Known rows, with every way that one mark hangs from another
[Z279 [Z740 [Z530 Z739] Z843]]: [-1.221  0.894  1.461 -0.245  2.318  2.249  2.126 -0.409 -1.608  0.728
 -0.951  0.263  0.007 -1.068 -0.205 -0.461 -1.394  0.797 -1.383 -1.278
 -2.008 -0.196  2.372  2.314  0.637 -2.872]
[Z470 Z843 [Z972 Z740]]: [ 0.689  0.772  0.307  0.116  4.924  1.479 -5.226  1.653 -0.520  0.057
 -0.449  0.060  0.077  6.049 -1.121  0.801 -0.019  0.489 -1.690 -0.899
  0.279 -0.700  0.663 -2.061  0.593  0.088]
[Z843 [Z365 Z950] [Z740 [Z530 Z739]]]: [-1.983 -0.286  1.501 -0.157  1.636 -0.140  1.634  1.723 -0.771  0.071
  0.143 -0.544  0.502  2.707  1.040  0.763 -0.986  0.526 -2.302 -0.598
  0.142  3.115 -0.432  3.289  0.335 -1.189]
[Z740 [Z530 Z739] [Z843 [Z365 Z950]]]: [-1.591 -0.085  1.668 -0.102  1.546  0.841  1.332  1.283 -1.045 -0.683
 -0.398 -0.057 -0.631  0.702  0.669  0.928 -0.753  0.980 -3.550 -0.698
 -1.002  2.477 -1.958  4.962  0.552 -2.081]
[Z972 Z740]: [ 0.745  0.308  0.153  0.089  0.833 -0.500  0.548  0.824 -0.383  0.441
 -0.159 -0.090  0.208  2.371 -0.332 -0.475 -0.119  0.148 -0.489 -0.691
  0.156 -0.015  1.324 -1.485  0.184 -0.223]
[Z279 [Z740 Z530 [Z843 Z365]]]: [-0.092  0.505  1.107 -0.121  1.725  1.609  1.020  0.437 -0.813  0.541
 -0.721  0.304  0.175  1.102 -0.274 -0.768 -0.851  1.381 -2.400 -0.236
 -2.546  0.497 -0.580  2.259  0.658 -3.407]
[Z470 Z843]: [-0.611  0.234  0.137  0.139  1.295  0.301 -2.914  0.342 -0.182 -0.184
 -0.301  0.047 -0.246  1.483 -0.233  0.444  0.077  0.320 -0.725  0.101
 -0.187 -0.397 -0.548 -0.431  0.451  0.025]
[Z675 Z241 [Z470 [Z843 [Z365 Z950]]]]: [ 0.727  0.167  0.628  0.261 -2.443 -1.472 -1.715  0.299  0.481 -1.839
  0.260 -0.253  0.341  4.271 -0.387  0.990  0.683  0.951 -2.738  0.704
 -0.478  1.744 -5.330 -0.654  0.598 -1.515]
[Z843 [Z365 Z950]]: [ 0.010 -0.607  0.492  0.072 -0.476 -0.856 -0.058  0.935  0.522 -0.840
  0.341 -0.034  0.114  1.715  0.306  0.620  0.203  0.489 -2.337  0.614
  0.239  2.371 -3.611  1.320  0.149 -0.524]
[Z279 Z740]: [ 0.373  0.360  0.269 -0.062  0.378  0.552  0.671 -0.766 -0.004  0.571
 -0.215  0.162  0.648 -0.026 -0.540 -0.742 -0.500  0.329 -0.180  0.091
 -0.776 -0.293  0.492 -1.250  0.217 -1.297]
[Z675 Z241 Z470]: [ 1.255  0.639  0.035  0.083 -3.323 -1.001  1.193 -1.032  0.146 -0.814
  0.240 -0.249  0.478  1.103 -0.510  0.061  0.420  0.164  0.279 -0.017
 -0.536 -0.247 -1.143 -1.464 -0.001 -1.018]
[Z491 Z739]: [ 0.940 -0.129  0.357 -0.162  1.522 -0.597  1.738 -0.415  0.226  0.569
 -0.655 -0.052 -0.242 -1.846 -0.280  0.200 -0.327 -0.426 -0.216 -0.587
  0.267  0.238  1.276 -0.360  0.037  0.463]
[Z675 Z470]: [ 1.412  0.464  0.437  0.011 -1.794 -0.347 -0.670 -0.329  0.257 -1.036
  0.363 -0.021  0.948  0.567 -0.333 -0.311 -0.067  0.228  0.345 -0.093
 -0.283 -0.248 -0.426 -0.771  0.054 -0.662]
[Z470 [Z843 Z365] [Z972 [Z740 [Z530 Z739]]]]: [-1.431  0.670  1.334 -0.097  6.379  1.854 -2.995  1.942 -1.253 -0.290
 -0.817 -0.725 -0.320  5.623 -0.264  1.556 -0.764  0.890 -3.342 -1.763
 -0.481  1.365  1.512  1.556  0.810 -0.484]
[Z470 [Z843 [Z365 Z950] [Z740 [Z530 Z739]]] Z972]: [-1.888  0.197  1.682 -0.120  5.798  1.846 -3.982  2.505 -0.878 -0.205
 -0.150 -0.440  0.395  6.391  0.256  1.869 -0.862  0.840 -3.478 -0.820
  0.307  2.448 -1.050  2.758  0.759 -0.901]
[Z470 [Z972 Z740]]: [ 1.350  0.551  0.132 -0.039  3.593  1.069 -2.354  1.272 -0.312  0.307
 -0.129  0.022  0.284  4.412 -0.986  0.359 -0.119  0.163 -1.028 -1.001
  0.418 -0.282  1.239 -1.699  0.156  0.100]
[Z527 [Z470 [Z843 [Z365 Z950]] Z972]]: [-1.308  0.314  0.013 -0.041  4.433  1.182 -5.999  1.691  0.264 -1.693
  0.799 -0.174  0.276  6.352 -0.910  1.496  0.465  1.170 -3.176  0.489
  0.880  1.597 -5.074  0.102  0.776 -0.154]
[Z530 Z739]: [-1.287  0.078  0.521 -0.145  0.509  0.108  1.587 -0.362 -0.407 -0.319
 -0.215 -0.091 -0.095 -1.105  0.190  0.423 -0.468 -0.209 -0.043 -0.828
 -0.265  0.559  1.362  1.410  0.079  0.457]
[Z972 Z470 [Z740 [Z530 Z739] [Z843 [Z365 Z950]]]]: [-0.097  0.593  1.628 -0.588  3.268  0.160  1.090  2.198 -1.672  0.046
  0.115 -0.701 -0.429  4.194 -0.056  0.212 -0.970  1.504 -3.706 -1.590
 -0.719  2.457 -2.201  1.585  0.962 -1.951]
[Z527 [Z470 [Z843 Z740] Z972]]: [-1.159  1.011 -0.246 -0.128  5.447  1.951 -5.883  1.739 -0.436 -0.059
  0.615  0.234  0.960  6.988 -1.292  0.444 -0.042  0.611 -0.218 -0.327
  0.626 -0.782 -0.662 -1.415  0.677  0.082]
[Z527 Z470]: [-1.405  0.455 -0.615 -0.094  0.738 -0.034 -0.228 -0.025 -0.152 -0.546
  0.694 -0.096  0.353  0.910 -0.459 -0.400  0.117  0.380  0.281  0.046
  0.554 -0.113 -0.692 -0.588  0.212 -0.051]
[Z843 Z365 Z740]: [ 0.188 -0.295  0.367 -0.065  0.417 -0.695  0.431  1.548  0.161  0.294
  0.174  0.253  0.931  3.566  0.015 -0.237 -0.184  0.321 -0.489  0.101
 -0.849  1.290 -1.004  1.221  0.149 -0.312]

Rows
[-1.918  0.339  1.033 -0.221  2.158  0.706  1.763  0.732 -1.267  0.977
 -0.210 -0.445  0.457  1.007  0.672  0.135 -1.187  0.029  0.016 -1.282
 -0.116  0.743  3.337  2.036  0.174 -0.769] -> [Z843 [Z740 [Z530 Z739]]]
[-0.532  1.410  1.251 -0.079  2.924  1.752 -2.587  0.495 -1.207 -0.216
 -0.223 -0.573  0.753  5.657 -0.648  1.314 -0.625  0.493 -0.778 -1.509
 -0.533 -0.190  1.575 -0.067  0.581 -1.422] -> [Z675 Z241 [Z470 [Z843 [Z740 [Z530 Z739]]] Z972]]
[-2.079  0.009  1.241 -0.270  1.966  0.182  2.173  1.315 -0.880  0.447
 -0.222 -0.506  0.484  1.979  0.793  0.278 -1.106  0.398 -1.042 -1.041
 -0.886  2.044  1.582  3.480  0.276 -0.860] -> [Z843 Z365 [Z740 [Z530 Z739]]]
[-0.526  0.325  0.985 -0.434  3.165  0.178 -3.520  2.500 -0.781  0.608
  0.701 -1.037  0.412  6.467  0.270  0.522 -0.572  1.347 -2.659  0.156
  0.299  2.191 -3.755 -0.308  0.925 -1.402] -> [Z972 [Z470 [Z843 [Z365 Z950] [Z740 Z530]]]]
[ 0.147 -0.504  0.668  0.016  0.085 -1.002 -0.146  1.959  0.321 -0.031
  0.519  0.209  0.953  4.162  0.272  0.144 -0.114  0.412 -1.763  0.443
  0.208  2.378 -2.965  1.055  0.192 -0.713] -> [Z843 [Z365 Z950] Z740]
[-1.210  0.260  1.968 -0.161  1.918  1.378  1.944  0.515 -1.022 -0.075
 -0.531  0.153  0.086  0.655  0.157  0.125 -1.202  1.311 -3.746 -0.629
 -1.738  2.158 -1.198  3.752  0.780 -3.293] -> [Z279 [Z740 [Z530 Z739] [Z843 [Z365 Z950]]]]
[-0.384  0.466  1.846 -0.124  5.233  1.912 -1.067  2.541 -1.333 -0.433
 -0.505 -0.015 -0.254  5.158 -0.313  1.162 -0.777  1.171 -4.521 -1.679
 -0.611  2.178 -0.658  3.223  0.711 -1.958] -> [Z470 [Z972 [Z740 [Z530 Z739] [Z843 [Z365 Z950]]]]]
[ 0.455  0.770  0.474 -0.072  4.670  1.882 -2.225  1.395 -0.972  0.697
 -0.331 -0.541  0.027  4.052 -0.316  0.501 -0.504  0.471 -1.527 -1.240
  0.684 -0.089  2.454 -0.929  0.214 -0.899] -> [Z470 [Z972 [Z740 Z530]]]
[ 0.096  1.509  1.551 -0.040  4.625  2.005 -4.155  1.027 -1.320 -0.745
 -0.489 -0.601  0.587  5.017 -0.716  0.988 -0.935  0.783 -1.909 -2.081
  0.006 -0.181  2.789 -0.640  0.792 -0.968] -> [Z675 [Z470 Z843 [Z972 [Z740 [Z530 Z739]]]]]
[-0.445 -0.138  1.155  0.042  1.035  0.794 -0.304  1.636 -0.601 -0.446
 -0.214  0.181 -0.414  1.918  0.511  0.451 -0.185  1.199 -3.510  0.138
 -0.682  1.882 -3.258  3.450  0.493 -2.549] -> [Z740 Z530 [Z843 [Z365 Z950]]]
[ 0.988  1.212  0.801  0.139  2.574  0.704 -3.211  1.289 -0.657 -0.725
 -0.422 -0.828  0.302  7.644 -0.957  1.093  0.082  1.252 -2.998 -1.017
 -0.801  0.591 -0.962 -1.508  0.752 -2.064] -> [Z675 Z241 [Z470 [Z843 Z365] [Z972 [Z740 Z530]]]]
[-0.493  0.938  0.540 -0.492  3.656  1.038 -3.306  1.534 -1.251  1.381
  0.401 -0.917  0.307  4.809 -0.097 -0.115 -0.759  0.885 -0.235 -0.499
  0.069 -0.207 -0.063 -1.640  0.768 -0.897] -> [Z972 [Z470 [Z843 [Z740 Z530]]]]
[ 0.511  1.281 -0.095 -0.131  4.742  1.838 -2.908  1.796 -0.918 -0.267
  0.256  0.627  0.403  5.892 -1.801 -0.195  0.023  0.958 -1.281 -1.208
 -0.189 -1.089 -0.393 -1.008  0.659 -1.010] -> [Z527 [Z470 [Z972 [Z740 Z843]]]]
[ 3.186  1.391  0.559  0.089  0.732  0.907 -1.439  0.865 -0.641 -0.536
 -0.245  0.556  0.453  6.019 -1.912  0.138  0.306  0.734 -1.273 -1.249
 -1.291 -1.194 -0.654 -1.838  0.452 -2.026] -> [Z675 Z241 [Z470 [Z972 [Z740 Z843]]]]
[ 2.004  0.635  0.482 -0.509  2.113 -0.282 -0.116  2.070 -0.766  0.270
  0.146 -0.020 -0.055  5.055 -1.072 -0.746 -0.194  1.271 -1.851 -0.870
 -1.754  0.634 -2.651 -0.469  0.787 -1.062] -> [Z972 Z470 [Z740 [Z843 Z365]]]
[-1.276  0.531  1.621 -0.249  2.222  1.628  2.642  0.135 -1.231  0.267
 -0.931  0.228  0.008  0.091 -0.085 -0.239 -1.336  1.198 -2.447 -1.060
 -2.770  1.033  0.787  3.787  0.719 -2.906] -> [Z279 [Z740 [Z530 Z739] [Z843 Z365]]]
[-0.048  0.833  0.963 -0.094  1.859  2.197  0.558 -0.038 -1.137  1.034
 -0.752  0.383  0.186  0.031 -0.399 -0.858 -0.960  1.028 -1.379 -0.458
 -1.780 -0.784  1.027  0.848  0.554 -3.321] -> [Z279 [Z740 Z530 Z843]]
[ 0.492  1.343  0.723  0.044  2.424  1.684 -4.247  0.852 -0.825  0.101
 -0.053 -0.470  0.891  6.805 -0.728  1.058 -0.162  0.692 -0.767 -0.696
 -0.303 -0.710  0.214 -1.596  0.510 -1.938] -> [Z675 Z241 [Z470 [Z843 [Z740 Z530]] Z972]]
[-1.162  0.541  1.445 -0.488  4.158 -0.180 -1.516  2.022 -1.389 -0.138
  0.144 -1.454 -0.444  5.189  0.176  0.859 -0.960  1.393 -3.766 -1.246
  0.291  2.732 -1.850 -0.165  1.137 -0.880] -> [Z972 [Z470 [Z843 [Z365 Z950]]] [Z740 [Z530 Z739]]]
[-1.384  0.428  1.609  0.000  5.994  1.482 -3.621  2.367 -1.098 -0.607
 -0.420 -0.671 -0.244  6.283 -0.039  1.925 -0.710  1.041 -4.575 -1.360
  0.554  2.443 -0.455  1.403  0.865 -0.876] -> [Z470 [Z843 [Z365 Z950]] [Z972 [Z740 [Z530 Z739]]]]
[-0.324  0.739  1.526 -0.216  5.485  2.275 -0.427  2.110 -1.512 -0.108
 -0.896  0.003 -0.292  4.587 -0.486  0.900 -0.871  1.041 -3.247 -2.078
 -1.541  1.089  1.258  3.364  0.665 -1.521] -> [Z470 [Z972 [Z740 [Z530 Z739] [Z843 Z365]]]]
[-1.769  0.580  1.142 -0.220  1.879  1.404  2.465 -0.975 -1.125  0.749
 -0.588 -0.634  0.288 -1.546  0.266 -0.110 -1.416  0.379 -0.774 -1.067
 -0.792  0.454  3.276  1.017  0.358 -1.754] -> [Z279 [Z740 [Z530 Z739]]]
[ 2.018  1.343  0.316  0.182  1.627  0.509 -3.852  0.565 -0.352 -0.662
 -0.204 -0.272  0.541  7.068 -1.662  0.896  0.419  0.618 -1.428 -0.951
 -0.307 -0.938 -0.445 -3.569  0.600 -0.902] -> [Z675 Z241 [Z470 Z843 [Z972 Z740]]]
[-1.182  0.632 -0.106 -0.144  5.289  1.385 -5.485  2.256 -0.097 -0.564
  0.604  0.189  1.052  8.122 -1.234  0.595  0.051  0.984 -1.317 -0.122
 -0.210  0.496 -2.413 -0.011  0.781  0.037] -> [Z527 [Z470 [Z843 Z365 Z740] Z972]]
[ 0.811  0.576  0.303 -0.404  2.983 -0.687 -2.710  1.881 -0.488  0.009
  0.159 -0.733 -0.031  6.075 -0.819 -0.042 -0.105  1.176 -1.956 -0.585
 -0.771  0.844 -2.358 -2.255  0.973 -0.003] -> [Z972 [Z470 [Z843 Z365]] Z740]
[ 1.276  1.422  1.035  0.113  4.127  1.843 -5.723  1.347 -0.896 -0.484
 -0.277 -0.472  0.765  6.165 -0.854  0.575 -0.491  0.987 -1.911 -1.291
  0.251 -0.775  1.383 -2.140  0.716 -1.493] -> [Z675 [Z470 Z843 [Z972 [Z740 Z530]]]]
[-1.396  0.581 -0.298 -0.114  4.844  1.521 -5.445  1.282  0.051 -1.413
  0.463 -0.061  0.177  5.598 -1.114  1.023  0.355  1.058 -1.916  0.042
 -0.077  0.496 -3.218  0.252  0.722  0.138] -> [Z527 [Z470 [Z843 Z365] Z972]]
[-0.408  0.885  0.702 -0.109  5.467  1.887 -2.927  2.847 -1.098 -0.694
  0.358  0.030  0.144  7.365 -0.905  0.575 -0.167  1.748 -4.184 -0.839
  0.264  1.514 -2.789  1.081  0.857 -2.498] -> [Z527 [Z470 [Z972 [Z740 Z530 [Z843 [Z365 Z950]]]]]]
